Known rows, with every step that occurs
matig nogag gafaz gado nofug: [58,31,57,-40,6,102,50,840,-81,-115,-239,-44,-56,229,-151,280,-33,-80,119,-35]
nofug gado: [62,44,6,-40,34,-14,-58,-170,67,-100,-77,71,-32,20,-71,70,-33,-26,-35,12]
nofug gado matig nogag liva: [234,104,28,-35,146,77,67,239,57,41,-190,116,59,161,-165,175,-36,-2,503,-46]
nofug gado gafaz nogag: [96,-3,-20,30,-17,-13,-47,410,-76,-4,-20,39,164,12,37,-8,-116,55,-287,0]
matig nogag: [-20,53,74,4,101,75,-56,35,97,83,258,-3,-87,150,-178,172,28,-135,22,37]
matig gado liva nogag gafaz: [-42,58,122,-40,-80,-25,264,-565,-90,75,-266,-6,121,-215,151,-265,62,100,-132,-141]
nogag nofug: [-100,-20,-17,23,22,-32,-138,-91,39,-113,162,-83,-172,-100,110,-4,110,-67,82,100]
gafaz nogag matig gado liva: [64,-83,28,13,48,-70,311,127,57,30,251,-193,185,-298,146,-200,0,-4,50,-60]
matig nogag gafaz gado: [24,92,114,-42,7,113,88,640,-88,-64,-257,-46,-123,148,-114,128,12,-71,87,-25]
liva nogag: [-157,-11,-13,25,-91,-38,-73,-679,-21,119,171,93,-51,-23,24,-147,24,55,-255,6]
nofug gado liva: [67,65,96,-29,45,-38,200,-354,26,-29,-115,-5,113,-130,50,163,55,13,-50,-52]
liva nogag matig gado gafaz: [-4,-100,12,10,-96,-97,-126,-54,-21,248,-17,3,128,53,282,-200,-20,31,-214,33]
nofug gado matig: [49,79,-66,-5,54,3,-152,3,99,-177,-192,133,75,96,-3,6,-29,23,177,10]
gado gafaz nogag matig: [-67,-117,-102,109,6,-21,54,376,-90,14,245,-148,105,19,180,-119,5,-17,-192,100]
gafaz nogag liva gado: [-22,-118,-77,-6,-35,-17,155,-452,-80,92,249,-41,-184,-220,-251,-55,-55,99,-122,-39]
nofug gado liva nogag matig: [-42,12,47,-9,-88,-100,220,-433,-84,119,5,-21,126,-183,274,-64,32,22,-22,13]
liva gado gafaz nogag: [-125,-95,-55,55,-97,-10,-198,-53,-92,94,217,-26,-43,-29,-51,14,-71,54,-533,49]
gado matig nogag liva: [95,53,18,28,159,87,119,33,64,69,7,44,8,173,-163,112,57,0,419,-27]
gafaz nogag: [-69,-43,-73,52,26,10,44,-47,9,-67,337,-35,-17,-101,-91,-144,-29,20,-173,-6]
matig gado: [63,-19,30,-50,60,-32,-95,-223,176,-13,35,25,-19,-21,-98,-76,-5,-20,-36,-52]
liva nogag gafaz gado: [-107,26,29,-25,-181,-7,74,-46,-209,-27,-336,50,-105,-31,85,-195,8,115,-191,-52]
liva gado nofug: [-129,-113,-109,-20,-49,-25,-216,-459,59,-48,185,-4,-161,57,-199,247,-27,-27,-235,60]

Rows
[-22,-79,-17,-27,-66,-94,-47,-303,65,163,140,-4,2,-77,126,-302,-34,-1,-16,4] : liva nogag matig gado
[-42,70,-75,0,-119,-59,-330,46,-16,-32,-145,135,11,-79,258,-179,-25,63,215,56] : liva nogag nofug gado matig
[-67,109,56,-1,95,139,116,152,-32,-59,-19,-58,-114,147,-151,49,51,-142,84,34] : matig nogag gafaz
[104,-80,-40,-44,50,-36,-122,-47,182,-74,31,20,55,63,-125,91,-53,-15,-10,-53] : matig gado nofug
[43,-91,-28,-19,-37,-34,-66,290,28,-120,-78,12,-19,109,-68,248,-16,40,-81,-33] : gafaz gado nofug
[118,143,16,-16,104,82,-190,428,126,-21,-64,133,71,224,-122,149,-72,-85,300,18] : nofug gado matig nogag
[8,-140,-94,-31,-79,-99,-82,-114,74,96,153,-1,85,-2,105,-124,-76,-3,15,-1] : liva nogag matig gado nofug
[-41,28,-3,-40,-139,-64,-230,-103,-54,48,-8,78,-91,-164,186,-117,-34,18,16,56] : liva nogag nofug gado
[38,31,-5,-38,-1,-36,-162,150,38,-125,-41,-16,-123,-112,91,52,10,-63,167,79] : nogag nofug gado
[-21,95,9,50,116,96,-172,187,131,-1,136,60,19,230,-111,111,25,-85,225,43] : gado matig nogag
[-110,57,-23,4,23,77,-318,-9,108,76,181,62,-144,186,-207,176,-23,-88,59,74] : liva gado matig nogag
[-18,-104,6,5,-37,-21,39,-579,-97,159,-96,-2,-124,29,-78,191,49,84,-266,22] : nogag liva gado gafaz
[33,119,220,-29,28,93,318,486,-131,-8,-313,-107,8,-1,4,216,99,-45,79,-80] : matig nogag gafaz gado liva
[93,23,28,-2,6,-16,-128,32,-21,-7,-221,70,101,139,67,168,-20,8,-226,34] : nofug gado gafaz
[-12,-41,-41,-23,-48,26,85,404,-105,-273,-378,-42,-48,107,-37,136,8,29,-11,-39] : nogag gafaz gado nofug
[70,200,11,-27,99,143,-49,550,-3,-176,-351,74,41,218,-97,39,-35,-94,360,17] : nofug gado matig nogag gafaz
[67,-106,-74,-3,47,-47,70,305,94,-11,305,-124,44,-152,7,-288,-84,-38,63,-3] : gafaz nogag matig gado
[-182,-64,-73,40,-84,-61,34,-475,-39,99,255,-19,-68,-28,160,-201,45,-15,-95,88] : liva nogag matig
[112,-68,17,23,6,-24,-107,348,27,81,71,4,184,-25,19,-141,-98,73,-293,-64] : matig gado gafaz nogag
[58,-81,-59,39,59,-3,332,-215,-62,18,198,-41,-20,-160,-151,-139,-2,101,25,-74] : gafaz nogag liva
[-95,-96,-116,70,36,-18,148,136,-8,-67,406,-155,-24,-97,33,-213,-6,-53,-15,73] : gafaz nogag matig
[70,13,29,0,-22,-38,-247,357,-43,-48,-198,-12,4,14,243,137,18,-35,-21,102] : nogag nofug gado gafaz
[86,6,132,-36,68,-43,153,-418,143,42,-16,-50,124,-168,38,23,72,18,-53,-108] : matig gado liva
[-192,64,71,28,-90,6,352,-724,-189,26,-166,-29,61,-172,177,-160,140,74,-196,-52] : gado liva nogag gafaz
[-151,11,84,36,-87,-52,180,-855,-55,181,121,24,92,-178,148,-61,112,85,-264,-52] : gado liva nogag
[35,68,-69,-4,27,-17,-277,314,76,-221,-160,42,-19,-32,175,-8,15,-21,363,86] : nogag nofug gado matig
[188,40,79,-13,77,68,78,515,2,67,-214,55,-8,158,-131,188,14,64,428,-83] : gafaz gado matig nogag liva
[-71,146,-5,37,116,156,8,311,0,-140,-155,2,-21,233,-80,-11,58,-104,289,34] : gado matig nogag gafaz
[-2,-182,-149,-7,-40,-24,132,-249,-65,24,254,-43,-101,-130,-281,100,-100,96,-110,-44] : gafaz nogag liva gado nofug
